(in the rows, 128 means zero)
Known rows, with every step that occurs
C, P, W: [149 127  90 102 146 126 136 152 131 119 124 105  93 142 118 144 135 125
 114 132 125 102  99 106 102 152 114 151 107 159 125]
H, P, A, Z, G, D, C: [ 81 140  91 165 161 130 114 171  97  94 108  93 169 117 119  88  91 114
 131  85 159 184  72 121 126 174 135 145 102  96 239]
G, D: [124 115 132 159 132 110 121 156 129 117 110 130 154 137 113 129 115 140
 105  91 143 109 130 123 139 137 150  99 127 136 152]
C, P, G, Z: [ 94 133 118 102 130 103 125 183 117 104 121 117  78 148  97 111 116 134
 113 131 152 104 109 147 108 126 163 146 132 148 131]
P, A: [108 110 122 147 138 141 148 133 161  93 125 120 148 130 115 116 122 106
 155 116 101 153 130 124 138 106 105 138 122 122 154]
P, A, Z: [106 128 121 172 151 110 158 141 143  90 111 146 121 129 132 102 116 116
 156 127 111 145 111 120 136 121  92 135 102 115 173]
P, H: [123 114 127 108 109  97 151 106 142 115 116 122 171 131 110 134 131 143
 125 114 139 114 134 121 103 145 126 143 116 123 121]
H, P, A, Z, G, D: [ 89 135 116 172 153 106 134 196 116  88 102 110 184 125 132 103 106 128
 110  92 109 176  98 120 126 147 131 132  98 101 211]
P, A, Z, W, D, H: [ 68 172 138 200 131 101 142 152 149  65 119 148 125 109 111 115 101 109
 190 128 106 149 119  92 125 168  57 147 147 110 164]
K, D, C: [110 147 117 142 149 143  94 123  99 131 124  96 109 146 131 101 121 119
 114 136 185 140  83 129 139 146 128 131 156  98 161]
P, W, D: [116 141 131 152 151 109 139 136 127 119 145 118 111 135 131 161 111 116
 129 142 130 106  76  96 115 187 104 121  98 144 138]
A, Z, G, D, H: [104 159 132 156 128  95  87 179 137  95 100 130 140 137 115 111 101 149
 121 121 153 128 128 115 113 173 133 100 122 110 187]
Z, W, D, A: [ 99 130 158 180 136 139 110 129 123 119 142 149 107 120 146 126  97 117
 158 121 157 134 116  91 124 197  96 148 160 107 140]
P, H, Z: [104  96  99 116 111  80 166 119 115 106 132 121 193 133 106 131 130 158
 111 113 109 137 125 103 114 134 107 135 133 118 116]
H, D, C, Z, W: [111 139  68  75 140 125 114  76  71 116 150 120 126 126 107 115 110 163
 184 101 156 138 153 127 134 196 103 155 176 142 110]
W, D, C, Z: [ 88 140 104 111 127 111  72 107  97 112 148 131 102 117 110 125  96 140
 172 142 211 106  95 104 136 190 114 133 138 143 171]
G, Z, W, D: [113 160 173  98 140 103 143 160  78 112 153 144 123 131 123 131 111 136
 131 134 129  95 133 132 109 171 127 135 174 118 133]
C, Z: [122 122 109  89 102 104 103 122 136 109 130 136 123 127 126 124 130 161
 152 138 139 109 148 129 140 135 116 127 124 149 126]
H, P, A: [ 80 117 112 164 121 136 149 135 134  97 120 100 179 103 126 115 137 103
 141 100  90 181  99 129 149 107 109 159 120 125 160]
C, Z, W, D, H, P: [ 56 174 115 135  66  90  90 134 118  85 135 120 161  83 117 136 130 148
 172 122 123 139 126 108 138 182  87 161 163 144 125]
H, Z, W: [123 124 104 114 127 125 163 148  97 121 151 127 160 132 131 126 126 148
 127 114  69 163 153 113 125 138  95 137 164 108  94]
D, C: [119 133 107 121 136 153 108 104 110 134 132 109 116 121 116 112 114 113
 150 121 178 136 103 128 126 156 130 141 131 122 156]
C, P, H: [133 110 102  88 119  94 135 141 127 110 107 123 146 135  91 134 135 141
 107 112 150 101 128 102  92 134 134 166 138 140 121]
P, A, Z, G, D: [114 127 127 156 170 112 135 192 139  88 108 132 153 151 120 104  90 133
 124 107 120 148 127 115 118 147 125 108 101  98 206]
K, Z, W, D, H, P: [ 75 193 135 188  94  86 146 128 105  87 157 103 132 120 131 123 126 123
 140 126 133 122 112 121 134 197  85 164 169 114 119]
Z, W, D: [120 156 147 138 140 124 137 149 105 128 147 141 129 122 127 147 111 127
 138 131 120 129 133 105 114 170 109 139 162 113 113]
A, Z, G: [140 158 128 109 156 115 121 157 107 133 129 138 109 141 154 116 111 143
 123 159 133 141 121 122  98 156 127 128 107  95 156]
W, D: [107 141 144 158 145 111 115 139 109 125 142 143 118 122 124 145 109 120
 125 139 148 117  98 100 128 155 124 121 143 132 144]
A, Z, G, D, H, P: [ 78 166 120 172 112  89  86 181 114  97  97 109 168 109 126 109 117 143
 104 107 139 155  96 122 121 173 137 121 117 113 190]
K, P, W, D, A, Z, G: [124 124 161 210 180  90 108 142  97 100 140 138  76 170 162 123  72 119
 135 220 158  87  57  95 114 252  75 130  74  95 207]
P, G, D: [ 87 115 121 190 124 107 127 171 160 115 105 116 133 145  98 130  99 141
 114  93 141 133 115 133 132 144 160 101  91 133 134]
W, D, A, Z, T: [ 78 147 166 183 148 132  95 108 135 125 104 191  72 131 167 117  88 137
 148 130 182 118  68  98 130 185  87 132 119  84 219]
K, P, G, Z, W: [114 126 167 133 120 101 162 158 101  98 133 117 112 172 106 110 104 142
 137 172  88  91 153 183 122 161 131 146 124 108 111]

Rows
[128 124 117  76 122 109  79 167 129 105 127 123 159 151 118 129 103 180
 123 116 149 112 162 124 124 160 147 100 121 128 159]  C, Z, G, D
[ 97 131 139 220 162  90 121 128 126 104 125 153  66 132 163 127  96 117
 147 150 177  98  44  78 120 229  79 126  80 130 184]  P, W, D, A, Z
[133 138 113  66 100 120 125 130 131 110 139 135 134 127 131 127 130 169
 168 125 108 121 184 131 125 151 100 144 141 130  96]  C, Z, W
[ 94 123 120 126 121  76 173 140  92 104 152 134 192 130 107 149 110 155
 120 115 101 138 130  79  99 175  91 145 167 104 101]  P, H, Z, W, D
[ 33 157 109 154  76 104 109 139 148  52 133 112 177  83 104 125 123 128
 200 109  96 167 127 106 149 159  62 171 163 138 151]  C, Z, W, D, H, P, A
[140 119 143 183 150 102 181 148 111  78 118 143 134 155 124  99 104 122
 162 167  61 120 149 140 138 142  68 155 116  94 155]  K, P, A, Z, W
[ 94 127 133 174  99 109  96 148 158  92  98 120 158 126  90 125 118 135
 124  91 148 117 131 122 143 139 134 101 142 143 158]  G, D, H
[ 56 181 120 207 110 104 141 164 133  66  94 101 160 113 140  85 143 118
 141 117  79 192  99 126 147 128  66 167 157  90 159]  K, D, H, P, A, Z, W
[ 67 196 130 195 103  81 122 155  92  99 118 138 135  82 135 124 123 123
 148 126 123 151  88 103 123 188  88 157 151 118 144]  A, Z, W, D, H, P
[134 148 157  68 127 122 154 150  97 114 140 130 133 136 130 114 129 145
 134 120 109 107 165 157 107 143 132 142 163 118 116]  G, Z, W
[116 143 115 154 188 109  89 177 108 110 133 139  48 147 155 126  88 121
 125 165 193 108  48  60  82 236  95 150  98 119 192]  C, P, W, D, A, Z, G
[112 160 121 128 147 148 118 125  87 134 150 122 115 115 116 130  97 111
 160 121 171 137 108 106 112 197 114 153 165 107 140]  Z, W, D, C
[100  83  56 118 133  85 121 155  84  92 111 106 182 142  59 112 106 152
  90  65 190 116  95  83 111 163 139 143 159 138 169]  G, D, C, P, H, Z
[ 84 142  89 173 185 111 112 159  94  87 122 141  74 121  97  99  87  93
 158 131 198 128  51  77 121 163  97 164 141 131 217]  W, D, C, P, A, Z
[ 54 129  88 197 114 128 110 151 119 120 107  78 148 113  96 114 101 121
 120  69 180 166  58 141 140 172 171 136  94 131 166]  H, P, G, D, C
[ 85 101 116 188 149  62 140  71 104  99 109 159 131 133 130 104 111 152
 139 103 184 117  94  99 122 202  99 147 127 125 151]  P, H, D, A, Z
[118  69 121 153 113  58 168 117  88  92 133 120 196 162  96 124 117 156
 104 165  91 101 129 120 133 145  95 134 128 112 129]  K, P, H, Z
[ 84 135 143 120 121 107 141 154 131 107 130 116 104 144 113 114 115 140
 131 134 138 119 114 163 119 138 154 124 107 130 130]  P, G, Z
[104 116  79 173 175 115 113 178 112  78  89 128 108 138  84  86  91 113
 136  80 192 120  83 100 132 143 124 144 124 135 227]  G, D, C, P, A, Z
[ 96  97  91 172 160  60 125 103  92  92 102 160 106 135 115 101 114 148
 122 103 199 103  89  82 108 193 106 168 149 143 155]  C, P, H, D, A, Z
[ 60 126  72 176 101  98 122 212 143  77 108 107 146 140  66 121 106 155
 119  75 104 158 134  98 124 145 117 134 164 138 106]  C, P, G, D, H, Z, W
[124 161 143 109 136 135 135 115 134 137  94 170 101 137 151 120 119 156
 133 126 123 126 115 137 117 130 107 130 107  91 176]  A, Z, T
[ 99 153 106  66 142 131  56 128  93 122 160 117 109 130 117 126  84 144
 166 160 202 129 107 102 113 205 124 136 139 116 180]  W, D, C, Z, G
[114 147 170  47 124 151 131 121 124 124 113 147 124 147 131 119 125 157
 123 118 126 102 135 169 117 121 137 129 142 102 177]  G, Z, T
[ 42 164 118 227 114  89 119 156 136  64  89 103 150 114 138  84 145 110
 129 130 108 180  67 126 161 112  77 148 135 107 190]  K, D, H, P, A, Z
[100 119 157 181 135 136  99 126 154 115  72 179 108 145 154 102  93 158
 127  81 175 112 101 121 137 167 113 111 108  90 226]  G, D, A, Z, T
[ 98 135 148 217 149 101  94 136 119 109 101 148  76 149 177  82 119 132
 114 148 183 126  75 112 146 157  97 124 130  91 175]  K, D, A, Z
[ 91 141  95 137 151 132 131 137  60 124 166 122 134 120 113 125  94 129
 145 120 143 159  99  88 124 190  91 144 181 103 139]  H, Z, W, D, C
[130 103 149 191 174  91 136 186 111  73 107 131 158 181 110  99  77 131
 118 161 102 113 130 132 137 151 114 111  96  92 215]  K, P, A, Z, G, D
[ 83 116 154 201 140 124  88 122 127 117 137 150 101 121 143 125  97 110
 145 134 189 121  82  89 139 180 110 129 142 121 170]  W, D, A
[ 79 153 112 130 126 117  83 167 111  99 141  88 159 160 128 107 125 146
  93 160 106 181 116 106 131 131 100 113 184  80 143]  K, D, H, Z, G
[ 88  98 118 185 156 128 111  81 108 118 132 140 116 131 134 112 111 128
 140 106 167 142 106 111 151 173 112 136 157 137 141]  H, D, A
[ 19 171 142 174  84  88 101 166 125  80 108  76 131 131 118  95 142 131
 103 134 136 152  67 168 145 131 140 139 141 117 145]  K, D, H, P, G, Z
